Each row comes from the steps of one walk. Every step used is in the known rows, and no mark comes twice. Write the walk behind each row, first mark first.
Known rows:
F, H, J: [ -9  -1  40  -4 -20   2   4  22   5  12  -1  -8 -13 -13 -33 -18 -13  17
   9 -18  -2 -10  12 -23  -2  19   5   4   7   5   9   4  21  -8  -5]
Y, H, J, C: [ -5  20  39   3  -6  36  -9  21  14   1   9   0 -10  -2   5 -11 -25  15
  41  -6 -16  15  33 -11  -9  22  12  19  16   1   4  19  20  -9 -10]
Q, Y, K, H: [ 17  14   6  -2  -2  14   8  15  12   9   5 -12 -18  -7  15  -2  18   6
  -9  30 -12 -45  -3   3   4 -14  -5  11   0   0  -1  11  -3   5 -25]
Y, H, Q: [ 22   4  19  -1 -31  16   3  -9  18   0  -3   4 -37 -18   5 -10  10  20
  11  15 -24 -21  13  -4  -3 -12   9   0   8  -6   5  18  20  -3  -2]
Q, Y: [ -5   1  33  -5 -19  20  12   6 -13   4 -17   2 -30 -16  -9  15  12   7
 -20  14 -19 -15  13  12  -3  -3  -7 -20  -1 -14   3  -1  13 -11 -22]
C, F, H, Y: [ -5   4   0 -25 -16   5   3   3  18 -11  -6  -1 -38 -20  -9  -9   0  18
  -3 -12 -19 -25   0 -19  22   4   1 -27  13   8 -17   5  28   2  10]
K, Y, H: [-13   7   9   0 -15  23   4   3  33   3   6 -13 -16   5  12  -4  -4   5
   0   4 -26 -24  16 -12  -7   0  -9 -15   8 -17   0  10   6  -4  -6]
K, H, L, F, Y, Q: [ 18 -22   2  16 -39  15  11   2   8  28  10  12  -8 -16  -9  35  23   2
  21  22   5 -23  16  10   3 -34 -35  -8  -9 -19 -11  19  21 -11  -4]
H, L, F, Q, Y, K: [ 25 -26  -1 -16 -56  18  10   6 -22  11   3  -2 -15 -29  19  23  33  20
  -9  55 -10 -16  29  39  -3 -42 -17  -9 -15 -36  -6  12  12 -13 -28]
K, H, Q: [ 21   9  22  12 -24   5  -2 -10  14   7   3   4 -33 -19   1  -3  16  17
  14  20 -16 -36  10 -14   6   2   2   6  10  11   5   9  15   7   6]
J, C, F, K, H, Q: [ 26  18  10  27 -16  18  -5  -1  12 -14 -10   0 -32 -20  28 -25   6  16
  44   7 -31 -17  10  -9  16   6   3   3  28  23 -19  11  22  15  21]
C, J, F, Q, Y: [-28 -15  12 -37 -19  33  -1 -11  -5 -18 -10  11 -28 -31  -6  15   3  10
  -4  41  15  11  29   6  -7   7 -10 -42  10   2 -11 -35  29 -13 -22]
H, K, Y, Q: [-23   9   2  -7 -10  34  23   8  32 -16   3  18 -25  10  -3  15   9 -26
  -4  -1 -25 -27   6  15 -12 -29 -27 -21   0  -9 -29  -3  -8  -8  15]
C, J, F, H, K, Y: [-36   8 -16 -17  -4  12  -1  -5  38 -12   3 -14 -21  10  -6 -19  -9 -10
   4  -4  -3 -20  -7 -38  15  -6 -18 -27   7  20 -20 -22   7  13  30]
F, H, Y, K: [  0   3 -11 -11 -15  -6  16   2  24  -1   7 -20 -35 -12 -14  -9  16  16
 -16  -3 -15 -40  -4  -5  11 -22   1   4  11  -5  -9  15   0   8   9]
Y, H, L, F, Q: [ 21 -27  12  -3 -58  15 -16  -3   3  19  19   1 -19 -16   5  15  16  31
  20  41  -3 -13  31  -4   4 -24 -12   1 -11 -25  13  19  21 -17 -13]
Y, K: [  4  11  22  -1 -25   7   2   6   5  -6   3 -13 -21  -8  17   4   4  15
  -1  35 -22 -24   3  11   2 -16  -2   2   8  -7  -2  15  -2   5 -15]
J, F: [ -6  10  34  -6 -18  13 -15  -5   3 -16 -13  10 -21 -14   9  23 -10  10
   2  40 -12  -6  10   3  14   9  -2 -31   5   5   5  -1  20   2   3]
K, Y, H, J, C, F: [-18  30  13 -14   5  47  -6  26  25 -17   9   7  -7   1  31 -18 -35   3
  40 -12 -31  12  34  -6 -13  21   8 -16  23   5 -19  11  30  -5  -3]
F, Q, Y: [-14 -16  29 -19 -23  26  14   6  -7   4  -7  11 -28 -24  -9  13  19  13
 -22  31  -1 -12  36  21 -14  -3 -10 -20   3 -19  -6 -19  16 -24 -34]
Q, Y, K, H, L, F: [ 40  -2  -5   5 -35  10   0  10  -8  21   6 -16 -12 -16  23  13  23  13
   2  35 -16 -44  -6   8  16 -34 -14  13 -20 -13   5  34   9   8 -12]
Q, Y, H, L: [ 29   3  18   2 -20  20  -5  -2   3  19  -8  -9 -13  -8  -1  14  14  21
 -13  23  -7 -36  14  -7   1 -30  -6 -15 -13 -20  22  23  22 -15 -29]
C, F, Q: [ -9  -6  28 -23 -32  21  -9   4   2 -15   0  19 -22 -25  14  10   1  24
   6  37 -11  -1  33   5  -2   6  -8 -31  16   0 -16 -13  23 -18 -26]
C, J, F, Q: [-24 -12  21 -23 -29  25 -16 -17   4 -23   1  10 -23 -23  -3  16  -7  14
  12  43  17  10  28 -10  -2  15  -8 -36  21  10  -8 -26  23  -5 -11]
K, H: [  5  11  34  15 -14   4 -14   4  15  10   5  -6 -19  -3  -3   6   1   9
  11  18  -5 -34   5 -21  10  12  -8   8   8  10  12   9   5   3  -7]
L, F, Q: [-13 -25  24 -12 -51  17   3   9 -16   8  10  11 -32 -25   1  16  13  16
   8  23 -18   9  34  18  -2   6 -10  -6   1 -17  -7  -4  17 -16  -7]
K, Y, Q: [-23  -4  10  -4 -26  32  21   8  21 -17  -9  12 -28 -11  -3  24   4 -13
 -16  11 -23 -21  13  21 -18 -10 -26 -39  11 -25 -19  -1  10 -15  -2]
K, H, J, F: [  1  20  42  -9   2  19 -15   9  17  -4   6  12  -3  -6  -1  14 -19   9
  30  16   0 -15  14 -24   9  35   7   4   6  26  16   2  19   4   9]
L, H, J, C, F, K: [-11  10  36  28  11  27  10  23 -16 -20  -6  -1  -3  15  11 -23 -36  16
  30 -37 -20  22  13 -24  17  16   6 -11  20  25  -4   5  28  -1  17]
H, L, F: [ 25  -8  29  13 -57   6 -11  -3 -25  14  -3  -5 -18 -16   6  27   5  20
  11  23 -21 -10   8   6  14 -17 -15 -11 -11 -16   8  28  18  -1   1]
J, F, H, L: [ 16  -1  24   4 -30 -14 -25 -12  11   1 -15  -7 -10 -18 -11  20  -1  25
  -2  35   9 -35   2 -19  28 -14 -11 -37  -5  -1  21  10  26  -5   2]
C, J, F, K, H, Y, Q: [ -4   4 -17  -4  -2  26  11 -18  35 -31   4   1 -27 -13 -19  10   9 -12
  17  -9   4 -21 -10 -29   7  -4 -13 -13  21  26 -22  -6  14  16  35]

Write each row's walk:
[ -9   2   1 -25 -14  40   2  19  -1 -24  -7  15 -29 -29  44  -6   9  14
   6  49 -17   8  38  41  -8 -13   2 -23  18 -11 -33  -8  20 -12 -39] : J, C, F, Q, Y, K
[ 14 -11   6  28 -49  11  15  -3  -6  12  -2 -27  -1  -4  13  15   8   9
   3 -10 -33 -19   6   2   8 -28 -27 -11  -6 -25  -6  21   7   4  29] : H, L, F, K, Y
[  1  10  43   4  -8  15   8   3   0 -12  -4  -2   6  -6  -2  12 -17   7
  20  -6 -17   8   8 -12   5  15   7  -2  10  15   4  -5  15   2  23] : H, J, F, K
[ 35 -14  -1   2 -47   4 -14   3   5  17  28 -10  -7 -18  26  16  24  24
  22  58   4 -37  19  -1  10 -28 -17  21  -5 -11   6  24   3   2 -14] : Y, K, H, L, F, Q
[-15 -10   6  -1   5  23  30  -1   5 -21  -6  18 -47   4 -32  22   3  -1
 -25 -24  -6 -17   4   0   6 -16 -13 -29   5  -2  -4  11  19 -11  12] : L, H, Y, Q
[ 12  -1  -4 -32  -6  23   1  16  18  -9  13  10 -17 -24  36  -1  22  16
  -1  50  -7 -35  18   9   0 -10  -5  -7  11   2 -15  -5  13  -6 -39] : C, F, Q, Y, K, H
[  0  10  39 -10 -12  26   1  18  13   8  16  -1  -5  -1  -5  -6 -15  16
  25  -4 -11  -5  18 -20  -9  14  11  15   6   1  15  14  17  -9  -9] : Y, H, J
[  9   5   9 -44   1  32  10  32  13  -8  21  16   2 -24  25  -9   5  15
  13  26  -8 -16  30  -1 -11   7   4   4  10  12 -11  -7  19  -9 -38] : C, F, Q, Y, K, H, J
[  4  -2  -2 -27   1  21  -3   4  21 -10   9  10 -15 -19  20  17  20  12
  -5  72   6 -30  19  12   3  -8  -3  -4   4  -2   0 -13   5  -5 -23] : J, F, Q, Y, K, H
[ 31 -13  24  34 -57   5   2  -5 -23  17  -5 -22 -10 -10   5  16   9  19
  15  -2 -27 -12  -1  -1  18 -25 -16   0  -9 -14   7  27  13   3  19] : H, L, F, K
[ -7   1   8 -19 -22  27  20  -4  13 -20  -6  24 -43 -18 -21  30  13  -3
 -12  -2 -17 -21  11  19 -10 -14  -8 -20  10 -10 -23   8  16  -9   9] : H, Y, Q
[ -9  20  32   4 -16  30 -19  11  -7 -26 -14  14 -30 -13  32   0 -21  13
  27  18 -27   8  24  13  12  10  -1 -30  19   8 -21   7  28   1  -9] : J, C, F
[-30  -2   1  10  11  30  32   8  27 -17   4  13 -25  34  -7   1   2 -20
 -19 -20 -19 -23   2  -7   4 -31 -33 -29  -6  -5  -9  -2  -1  -8  25] : L, H, K, Y, Q
[ 15  -6 -13 -24 -17   4  19   0  14 -12 -18  -3 -39 -39   2  -8  27  13
 -21  39 -17 -29  -4  20  12 -29  11 -22  -2  -8  -5  -5  20   1   4] : J, F, H, Q, Y, K
[-11  16  33 -16  -3  35 -23  24  12 -11  16  28  -8 -19  21  -8 -15  17
  49  16   4  10  50 -11  -8  35   3   6  30  25 -13  -6  32  -8 -16] : K, H, J, C, F, Q
[-13  11  24   2  -3  26  20   7  12 -18  -3  -6  11   1   5  11 -19  -4
  14 -15 -25   1  17  -7  -3  18  -3 -14  15   8  -8  -9  10   4  33] : H, J, F, K, Y
[ 25   0  18  -4 -35  -7 -24  -1   4   0 -11  -6 -14 -20   3  -2  -2  32
   3  17  -8 -35   1 -24  29 -16 -13 -35   1   1   5  13  30  -6 -13] : C, F, H, L
[ 15  17  15   9 -13   3 -10   8  21   4  16 -16 -16  -3  18  -3   5  12
  13  39 -12 -42  -3  -9  10  -7  -6  22  10   7   3  17  -9  14 -11] : Y, K, H
[ -1 -11   8 -23 -22  24  17   8   1  -3   1   0 -24 -25   5   8  27  14
 -25  46  -8 -19  27  32 -14 -20  -6 -11   4 -21 -12 -11   0 -16 -38] : F, Q, Y, K
[ 16   9 -10   4 -10   0 -16 -24  21  10  11 -17  20  -5  15  19   6  14
  27  52  26 -27   7 -26  13 -26 -20 -16  10  14  -7   2  12  13 -17] : C, J, F, Y, K, H, L
[-14   0  50  13   5  16  14  16 -12   2   3   3  -6  15 -18  -2 -25  16
  -1 -32  -3   2  14 -24   6  17   1  -4   1  12  24   7  20 -11   1] : L, H, J
[ 12  22  14 -27  15  23   5  18  11  -7   6   7   0  -9  18   8   0   4
  10  29  -9 -22   4   0   1   7   8   7   0  16   9   4  10   6  -6] : Q, Y, K, H, J, F
[  4 -26  -4  -3 -51  26  -1  -2  13  14  20  -7 -12 -10  19  17  16  17
   9  29 -10 -16  37   0  -8 -22 -23 -10  -6 -38   0  14  17 -16  -5] : K, Y, H, L, F, Q
[-21  13  10   0  -9  51  27  28  15 -41 -11  13  -6 -11  20  -5 -22 -15
  28 -28 -37  18  19  19 -19   3 -12 -24  28   0 -43   0  24  -8  19] : H, J, C, F, K, Y, Q
[-17   2  27  -8 -25  31 -18   8   0 -23  -4  21 -30 -26  27   4  -9  19
  28  38  -9  14  49  17  -2  13  -3 -27  27   3 -28 -11  29 -14 -25] : J, C, F, Q
[-17  17  10  20 -14  30   6  11  10 -23 -15 -10 -15  -3  34  -9 -17   1
  20  -8 -44   2  17   7   3   5 -14 -30  29  -2 -34  -1  15   6  16] : J, C, F, K, Y
[ 28   7  14  21 -13  -2   0 -16  20  -6  -6   0 -19 -20   5  -2  16  11
  24  26 -20 -34   0 -19  19   2   4   0  13  21   7   3  12  17  34] : J, F, K, H, Q
[-22   0  -9 -25  -7   5  -3 -18  17 -16  -7  -9 -38 -18 -31  -4  -7  10
   1  -4  11 -13  -3 -32  17  11  -2 -31  19  18 -10 -10  27  14  21] : C, J, F, H, Y
[  2  -6   2 -40 -21  30  13  12  -2 -16  -1  13 -21 -32  31   6  17  17
 -13  44 -19 -13  25  30  -6 -18  -3 -24   8 -13 -26 -10  17 -15 -42] : C, F, Q, Y, K
[-10  14  47 -16  -7  19  -4   7  -4 -11  -3  15  -2 -11  -5  18 -20  12
  18  16 -11   9  19  -3   3  24   9 -16   7  14   7  -3  22  -2   7] : H, J, F
[-11  17   5   3  -9  19   2  10   7  -9  -6   3  -7 -10  38  -1  -4   9
  24  31 -24  13  29  29   3 -15  -5 -22  26  -1 -42   4  16   0 -24] : J, C, F, Y, K
[ -7 -13   9   2 -31   3   5  18   4  19  10  -9 -34   2 -11 -24   8   7
  10  -6 -26 -11  -8 -12  26 -17  -9  14 -16   7  -4   8   4   6  29] : L, F, H, K
[  4  13   1   0   6   2  -2  -1  31   6  12  -4   7  -2  18  16  11   7
  18  52   3 -23   9  -3  13 -10  -8  -7  10   6 -10   1   3  10  -7] : J, F, Y, K, H
[-11  16  31  -5   3  49   8  28   6   4  -3   4 -20  -6  -5 -15 -13   8
  20  -9 -14  10  31   5 -18  13  13  10   7  -4   1  12  28 -16 -21] : Q, Y, H, J, C
[  6  14   0 -14 -17   9  14  -4  12 -11   4  -6 -28  -9   5  14  13  11
 -10   9 -25 -29   5  12  -1 -18   4   2  13  -4 -17  20  -2  14   2] : H, Y, K
[-19   8  25 -12 -22  18 -17 -15  -3 -23  -9   1 -25 -15   2  15 -20   7
  15  24  -1   6   5 -16   9  12  -7 -33  15  19  -5 -11  25  11   2] : C, J, F
[  5   1  13 -24   0  28  17  27  13  13  22   3  -2 -16   6  -3  19  11
   4  27   6 -22  30   2 -20   6   2  23   6   2   0  -6   4 -13 -33] : F, Q, Y, K, H, J
[ -9 -25  17 -42 -28  43  22  32  -6  21  21  15 -18 -22  -5  -5   9  15
  11   2 -11  17  41   9 -21  10   6  15  -9 -18   0  -4  27 -28 -17] : L, F, Q, Y, H, J
[ 28   5  27  16 -32  12 -23  -9  14  14   5  -9  -9   1  -1  12   4  27
  10  29  -3 -36  11 -21   8 -25 -10  -8  -4 -14  23  30  14  -8 -18] : Y, H, L
[ -7   0  -2   1 -24  34  27  10  19 -36 -12   5 -18 -13  15   8   2 -11
  -1 -11 -37 -14   0  11  -4 -16 -23 -42  19 -12 -35  -5  13  -9  13] : C, F, K, Y, Q
[-12  -5  23  -6 -19  -4 -13   1  16  -9 -13  -4 -26 -18  -9   6  -7  15
  -2  24  -2 -20   0 -14  23   9  -2 -28   6   4   9  -3  20  -2   8] : J, F, H
[  3  15  19  -8   6  46  14  31   4  -8  -6  -4  -9  -3  19 -31 -16  11
  30 -25 -31  16  19  -7   0   6  14   4  15   9 -15   8  34  -8  -1] : Q, Y, H, J, C, F, K
[  7  12  -3  -6  -2   8   1   8  29   9  15  -3   6  -6  32  -6   8  11
  18  34 -10 -24  10  -7  10 -10  -9  -5  16   9 -24   8   9   4 -24] : C, F, Y, K, H
